Each row comes from the steps of one path. Every step used is in the known rows, and no mark comes twice. Write the path behind each row, first mark first.
(in the rows, 128 means zero)
Known rows
H -> Y: [151 108 114 120 126 145 120 109 149  82 113  94 111  93 118 128 153 116
  86 148 111  88 111 116 119 126 155 105 157 114 103 142 145  91  68]
W -> Y -> F -> G: [104 186 171 176 115 122 161 124  98 123 125 168 142 182 155  98 132 143
 110 184  85 155 121 118 146 143 114 121 164 162 100  55  85 146 120]
Y -> F -> X -> J -> S: [156 184 128 106 118 116 102 152  80 135 168 154 116 151 156  64 113  98
 224 124 155 186 124  74 108 168  96  98 102 123 141  85 132 160  86]
Y -> E -> C -> W -> X -> F: [ 90 153 149 151 141 133 123 173 148 163 131 151 146 106 139 131  98 135
 150  89 164 164 129 152 109 128 110 165  99 159 122 131 136 114 169]
Q -> H -> X: [204 118 106  91 132 171 142 129 130  94 126 126 109 157 134 152 118  91
  91 104 118 106 130 135  93  95 122 129 168 148 135 167 152 138  91]
Y -> E: [141 138 143 133 114 145 154 153 143  97 127 119 107 140 141 118 134 171
 113 123 140 103 124 122 102 138 129  93 127 150 137 115 131 103 119]
X -> F: [160 141 143 105 146 116 125 169 114  83  95 114  85 126 148 116 133 117
 170  97 121 129  78 146 122 126  96  99 157 144 150 134 156 137  79]
G -> F: [103 145 147 136 145 115 141 112 120  97 108 120  95 105 155 132 134 112
 115 136 109  86  87 128 102 156  97 104 220 146 120 152 101  93  31]
C -> W -> Y -> F -> X -> J: [120 182 126 166 152  98 134 139  99 149 104 191 146 195 160 110 140 108
 190 166 165 174 118 103 124 174 140 142 115 158  98  91 101 165 124]
C -> E -> X -> W -> Y: [ 46 131  91 181 155 106 112 135 161 133  68 139 138 157 132 176 155 115
 137 108 148 106 120 139 151 123 110 171 119 118 117 144 111 145 177]
G -> F -> Y -> E -> C -> W -> X -> H -> Q: [ 67 129 154 127 155 121 122  81 152 205 165 135 164  60 103 125  88 166
  95 147 145 153 147 155 136 166 138 112 123  94  99 145  60  99 160]
E -> C -> W: [ 42 128  98 137 165 116 168 137 142 126  87 101 175 115 155 113 135 129
 115  99 113  66  96 135 121 131 110 156 155 188 119 175 138  93  69]
G -> F -> Y -> E -> X: [ 66 105 158 157  93  98 116  88  86 175 163 128 142 126 133 147 139 151
  81 157 114  83 119 145 142 160 133 134 145 134 123 104  59  86 113]
J -> Z -> H: [164 105  88 126 116 113 168 146 106 104  99  82  39 151 136 146 146 116
 140  97 100  77 152  90 114 111 117  89 212 123 198 144 170 167  46]
H -> Y -> E -> X -> J: [152  89 107 107  95 136  90 108 156 101 146  97 138  93 113 131 160 148
 113 146 156  98 141 131 124 134 155 162  59  66 130 157 144  81 166]
C -> W -> X -> F -> G: [ 97 188 158 136 159 145 117 180 116 132  88 158 140 151 129  96 103  85
 164 135 161 156 101 143 115 116 126 119 129 183 146 119  67 190  91]
G -> F -> Y -> E -> C: [ 54 115 190 156 128  91 126  64  97 174 165 109 151  80 146 119 127 179
  80 170  85  98 106 149 145 159 118 111 172 143 115 107  85  76  98]
H -> Y -> F -> X -> E -> C: [118 120 147 112 106 132 108 106 132 128 178 118 187  70 109 100 124 140
 143 144  92 155 128 109 162 161 144 108  91 102  55  81 113  99 147]
J -> T: [134 153 127  98 120 122 109 152 152 108 116 116  86 153 168 100 134 128
 134 122 133 103 111  79 100 127 107  80 163 158 146 154 149 114  48]
H -> X -> F: [200 129 131  88 127 133  88 145 129  70 125 129  95 105 133 128 122  84
 154  99 115 127 106 133  97 127 122 110 142 110 121 154 141 137  88]
E -> C -> W -> Y -> F -> X -> H: [ 86 169 113 157 139  95 162 136  89 200 117 179 181 175 156 112 124 123
 157 130 116 187 140 122 168 155 100 148 148 158 105  96 125 153 150]
E -> C: [ 93 132 118 136 133 122 156 141 141 117  96  89 153 107 159 120 138 138
 103 121  80  81  99 160 121 140  86 144 173 169 124 156 155  93  74]
E -> X -> W -> Y -> F -> G: [ 59 161 144 181 106  88 145 136 105 119 121 179 179 194 135 111 144 115
 155 157  94 152 118 121 166 139  98 186 103 138 114  87  83 148 182]
Y -> F -> X -> E -> C -> W: [ 53 153 130 122 145 114 153 149 122 141 146 143 205 126 137  90 113 137
 187  96 134 142 111 100 150 164 124 125  88 170  83  96  90 128 138]
W -> Y: [139 150 116 172 139 125 145 144 139 122  67 139  89 163 160 152 149 122
  96 160 104 121 111 152 118 147 111 130 191 156 115 114 149 130 100]
J -> Z -> H -> Y: [178  72  82 116 107 121 133  98 118  96 125  67  40 101 103 150 154 111
 104 121  95  75 161  73 127  96 157  90 199  74 165 143 178 139  53]
Q -> H -> Y -> E -> C: [141  80 129 109 119 163 148  82 141 136 170  96 138  89 114 141 124 170
  47 125 108 113 141 145 143  76 127 137 134 125 121 141 185  70 156]
W -> X: [152 172 128 165 120 164 141 183 157 123  79 133 112 149 143 151 126 101
 118 140 136 128 130 155  81 158 116 137 158 171 125 126 123 136  82]
Z -> J: [169 126 105 108 116 102 175 150 127  68  45 100  87 122 149 164 139 116
 122 139 116  96  86 136 108 139 110  89 159 126 140 164 156 105  37]
E -> X -> J: [132 130  92 114 119 115 123 162 139  93  79  96 139 145 156 128 161 109
 156 119 138  84 102 163 115 154  97 178 112 127 163 180 144 120 103]
Z -> H -> Y -> E -> C -> W: [ 84  66  72 125 125 112 181  90 137 132 122  80 141  63  95 131 124 162
  68 112 116  70 148  96 153  95 178 133 133 100 125 157 164  80 117]

Write each row's path
[172 158 199 150 112 132  95 160 110 166 133 147  99 144 124 135 111 143
 151 148 152 191 126 163 128 145 146 101  94 141 146  59 113 163 154]  W -> X -> F -> Y -> E
[200 137 154  63 140 160 111 128  90  90 137 137 119 149 121 103 101  87
 130 115 107 146 104 153 124  64 109  98 154 141 161 142 110 188 108]  Q -> H -> X -> F -> G
[137  64 103 106 110 138 128 107 142 103 159 122 132 138  83 155 143 131
 108  97 154 116 135 123 151  70 134 164  68  93 144 153 167  98 206]  Q -> H -> Y -> E -> X -> W
[151  69  97 111  85 169 140 109 127 137 169 112 130 140 103 170 135 141
  47 110 137 100 154 141 140  75 140 163 108 120 128 141 157  80 173]  Q -> H -> Y -> E -> X
[153  77 106 121  84  84 122 117  80 159 142  78  82 161 120 142 160 156
 162 130 131  93 175 115 153 127 150 132 105  75 230 123 148 177 142]  F -> Y -> E -> X -> J -> Z -> H
[198 114 125 133 143 143 122 113 151 102 135 187  87 171 110 168 119 124
 116 127 143 165 149 118 112  89 132 142 110 102 130 128 166 148 219]  Q -> H -> X -> W -> Y -> E
[ 78 165 151 122 132 145 139 107 129 157 152 141 212  99 108  77 102 118
 127 147 122 175 160  99 166 120 138 154 100 120 108 117  89 131 141]  E -> C -> W -> X -> H -> Y -> F -> G
[131 111  82 129 135 132 133 126 187 147 149  98 101  76 105 140 106 151
 147 107 164 121 196 114  83 134 147 142 101  70 154 189 149 133 172]  Y -> E -> C -> W -> X -> J -> Z -> H -> Q
[154 127 189 117 125 107 108 134  86 131 140 118  98 136 130 104 130 172
 154 132 131 150  94 146 153 131 143  67 104 133 155  72 126 148 134]  X -> F -> Y -> E
[157 157 161 135 137 132 142 100 104  93 154 201 141 194 121 114 111  96
 143 152 100 187 135  98 142  88 120 147 124 128 113  96 108 180 183]  Q -> H -> X -> W -> Y -> F -> G
[183  91 169  87 124 128 104  91  85 164 187 124 139 116 122 131 100 145
 110 109  95 158 126 168 155  85 124 126 109 121 144 114 155 138 174]  Q -> H -> X -> F -> Y -> E -> C
[ 91 132 172 144 147  94 123  84  86 139 113 116 111 115 149 123 139 124
 107 173  96  89  78 138 138 162 130  88 205 150 125 112  75 118  28]  G -> F -> Y
[157 103 125 141 144 130 126  96 158 132 144 168 130 137 122 164 117 131
 101 126 107 158 153 140 125  92 105 179 116 110 120 144 182 128 230]  Q -> H -> X -> W -> Y -> E -> C
[190 105 132  80 120 150 124 112 149  95 142 102  95  98  97 108 140 172
 112 126 145 137 151 103 145 117 150  69 109  67 154 127 162 110 150]  X -> H -> Y -> E
[ 89 110  93  88 172 137 114 124 182  92 117 111 175  70 123 115 118 114
 137  83 121  87 122 114 115 136 139 146  95 124  97 178 125 110 128]  H -> X -> E -> C -> W
[107 107 113 143 140 183 147 107 162 178 157 137 157 106 108 162 100 133
  52 119 163 137 164 136 117  83 153 183 110 153 103 144 154  88 173]  Q -> H -> Y -> E -> C -> W -> X
[ 52 165 119 197 129 102 159 129  97 198 125 184 196 173 162 129 127 115
 124 154 103 150 128 123 138 162 122 167 156 193  58  83 103 122 124]  E -> C -> W -> Y -> F -> X
[ 84  98 139 146 101  89 120 132 117 134 130 121 160 163 110 123 154 156
 152 132 135 103 113 135 156 138 146 140  54 125 154 107 107 131 177]  F -> Y -> E -> X -> W
[136 124 115 119 100 125 123 156 144 104 121 110 136 143 143 128 155 152
 148 121 162 100 129 150 113 149 113 162  71 114 163 156 136 105 158]  Y -> E -> X -> J
[ 36 109 143 147 144 104 149 103 116 175 133 106 185 126 139 101 128 182
 102 136 123  88 111 133 153 134 162 128 101 177 128 112 108 104 123]  F -> Y -> E -> C -> W
[ 91 111 116 137 103 110 136 161 152  96 125 130 145 155 119 131 150 143
 156  94 149  98 119 127 124 133 114 152  68 125 153 146 130 108 180]  Y -> E -> X -> W
[108 139 106 116 142 163 147 152 204 157 137 128 167  84 107 123  94 169
 113  98 166 150 165 151 107 146 124 128  84 108 112 173 123  99 195]  Y -> E -> C -> W -> X -> H -> Q
[110 115 108 143  79 141 147 162 139 125 134 116 142 152 138 146 144 150
  94 110 135  84 138 144 112 139 120 153 106 148 137 131 121  88 147]  Y -> E -> X
[106 127 164 114 148 172 112 106 118 179 172 145 170  98  94 118  85 131
  90 134 148 181 140 153 149  52 139 150  99 147 130 121 112 139 189]  Q -> H -> Y -> E -> C -> W -> X -> F -> G
[ 99 170 128 156 152 114 143 154 118 145 116 194 142 179 135 121 121 122
 175 138 152 185 127  93 147 169 150 110 107 157  71  52  88 165 163]  C -> W -> Y -> F -> X -> E
[132  68  54 108 122 121  88  84 133 121 124  47  80  85 104 166 162 111
 137  94 149  62 181  84 150  90 155 135 136  28 179 182 150 154 110]  C -> E -> X -> J -> Z -> H -> Y
[190 118 142  83 122 163 135 113 107 114 179 145 130 138  97 122 116 125
 145 122 138 182 128  99 162 115 149  82 100 117  90  72 129 144 158]  Q -> H -> Y -> F -> X -> E
[191 120 156  97 127 114  72 117  96 111 131 121 112 119 125 120 126  95
 151 135 101 132 100 142 130 132 155  92 130 112 128 115 116 161  84]  H -> X -> F -> Y
[222 110  93 130 118 138  96 120 145 111 104  87  33  98 103 164 144  82
 154 154 142 133 183  96  99 125 156 129 158  52 179 155 179 176  84]  W -> X -> J -> Z -> H -> Y
[130 151 121 179 142 103 112 151 126 134  65 169 118 186 130 137 151  96
 164 179 123 153  99 143 124 159 125 104 151 147 116 104 115 186 123]  F -> X -> W -> Y
[218 128  85 119 122 144 121 152 173 101 106  90  40 104 110 155 124 106
 165 129 138 127 173 129  72 147 132 107 154  61 166 179 154 173 107]  W -> X -> J -> Z -> H -> Q
[197 157 105 103 128 172 137 175 190 109  95 121 105 112 111 134 112 122
 127 123 144 157 144 168  95 161 112  92 132  97 126 165 130 142 131]  W -> X -> H -> Q
[170 150 158  85 125 140  84 135 110  78 132 131 132 115 123  86 114  90
 145 138  97 130 103 137 113 113 130  83 140 122 133 134  82 170  86]  H -> X -> F -> G
[105 122 142 141 133 144  89 123 159 158 155 138 146  55 107 136 105 127
 117 114 159 159 143 132 124 114 150 162  86 115  91 131 144  87 172]  H -> Y -> E -> C -> W -> X -> F
[131 108 137 119 150 163 121 118 140 171 166 146 132  90 104 158  93 122
 103  91 165 178 145 148 138  67 133 173  99 134 117 139 172 102 192]  Q -> H -> Y -> E -> C -> W -> X -> F
[132 163 169 101 142 123 120 156  96  86  98 116 121 135 141  76 127 125
 161 137 107 133  74 153 139 112  99  73 154 156 159 117  96 170  76]  X -> F -> G
[ 94 117  96 164 137 108  90 127 138 159 139 154  96 178 150 159 164 135
 156 123 178 119 177 102 106 130 127 195  96 115 165 141 138 135 196]  C -> W -> Y -> E -> X -> J -> Z
[ 29 143 123 163 186  92 110 102 125 187  96 164 155  95 144 143 119 109
 123 163 114 139 102 147 144 174 109 131 186 147  68 120  70 133 120]  G -> F -> X -> E -> C -> W -> Y
[140 167 148 145  89 132 152 160  90 129 145 152 151 176 149 104 129 118
 159 139 117 142 120 108 115 169 124  92 142 175  94  74  92 137  79]  Y -> F -> X
[174 116 136 103 118 155 168  99 107  92 171 127 110 140 124 130 125 124
 100 107 115 137 128  93 145  87 133 131 145 133 102 108 168  89 113]  Q -> H -> Y -> F
